What can hang from each mark:
j83: j138 j155
j414: j155
j155: j212 j327 j414 j634 j646 j652
j529: j155
j652: j155
j646: j155

Each row was made from one small tree. Brackets hold a mark, then the marks that hang from it, in the order of their numbers. Every link used is in the known rows. Write each row's tree.
In the rows, 128 means zero.
Known rows:
[j155 j414 j652]: [120 133 116 123 120 123 103 144 136 128 125 114 134 122 144 138]
[j414 [j155 j212]]: [ 89 140 114 171 163 116 177 122 115  78 137 105 109  78 129 151]
[j155 j212 j327 j414 j634 j646 j652]: [164  93 154  67  98 119 118 139 173 229 119 147 186 191 116 134]
[j529 [j155 j327]]: [ 94 146 113 164 172 136 105 113  82 126 114 116  89  91 143 124]
[j83 j138 [j155 j327 j414 j634 j652]]: [117 136 152  95 107 133  88 128 148  94 155 158 130 153 116  94]
[j83 j138 [j155 j327 j414 j634 j646 j652]]: [125 129 158  85  89 132 104 140 150 118 154 162 149 177 111  89]
[j83 [j155 j634 j652]]: [125 128 110 147 125 121 108 124 132  57 142 111 108 106 130 131]
[j83 j138 j155]: [ 96 166 130 162 125 138 108 120  98   4 158 128  91  90 118  89]
[j83 [j155 j212 j652]]: [134 130 110 159 128 125 116 126 118  66 141 115 110 107 115 117]
[j83 j138 [j155 j414 j646]]: [112 154 137 133 101 135 115 142 109  55 159 145 119 132 120  85]
[j646 [j155 j634]]: [125 147 109 168 153 140 150 107  87  71 116 108  96  70 155 136]
[j529 [j155 j212 j652]]: [118 130 118 160 167 125 121 120  94 132 105 111 111 103 131 127]
[j529 [j155 j212 j327 j414 j634 j646 j652]]: [144 104 142 100 140 122 118 132 130 224 106 144 152 170 130 127]
[j529 [j155 j414 j646 j652]]: [114 128 116 135 141 124 121 148 102 166 109 122 130 137 147 126]
[j83 [j155 j652]]: [114 139 101 163 126 127 108 131 115  51 143 109 100  98 128 120]
[j652 [j155 j212 j327 j414 j646]]: [152 135 131 122 104 143 157 136 140 167 118 140 123 155 114 134]

Write each row's tree:
[103 120 127 138 154 106 174 124 149 109 130 110 134 105 126 161]  [j414 [j155 j212 j634 j652]]
[161 111 140 107 111 117 132 134 143 159 125 130 160 146 130 142]  [j155 j212 j414 j634 j646]
[157 119 131 113 137 140 138 116 124 170 112 141 136 135 138 127]  [j646 [j155 j212 j327 j414 j634 j652]]
[100 138 120 154 155 135 120 124  83 149 113 119 109 114 138 120]  [j529 [j155 j327 j646]]
[154 134 119 146 148 137 149 113 101 115 116 127 115  99 149 134]  [j646 [j155 j212 j414 j634]]
[ 91 122 124 130 135 106 182 141 147 115 131 108 143 119 135 160]  [j414 [j155 j634 j646 j652]]
[123 124 118 130 123 127  98 120 140  90 143 124 113 122 124 124]  [j83 [j155 j327 j634 j652]]
[162 125 141 106 104 137 158 130 157 174 117 144 131 163 116 145]  [j652 [j155 j212 j327 j414 j634 j646]]
[135 123 136 130 118 133 130 124 120 156 125 126 144 132 111 120]  [j155 j212 j327 j646]
[155 102 148  80 119 121  99 124 171 198 122 142 162 163 122 139]  [j155 j212 j327 j414 j634 j652]
[159 103 133  99 101 123 113 138 154 158 142 147 151 174 113 117]  [j83 [j155 j212 j327 j414 j634 j646 j652]]
[153 129 127 130 145 145 140 109 109 148 118 140 119 115 142 127]  [j646 [j155 j212 j327 j414 j634]]
[139 128 132 121 131 134 102 123 130 161 130 137 131 129 125 126]  [j155 j212 j327 j414]
[128 123 123 110  99 122 121 159 138 157 122 119 158 150 138 132]  [j155 j414 j646 j652]
[134 139 131 127 109 140 158 124 144 130 117 125 113 133 122 147]  [j652 [j155 j327 j634 j646]]
[102 116 135 122 151 112 164 120 157 141 131 122 138 122 120 155]  [j414 [j155 j212 j327 j634 j652]]
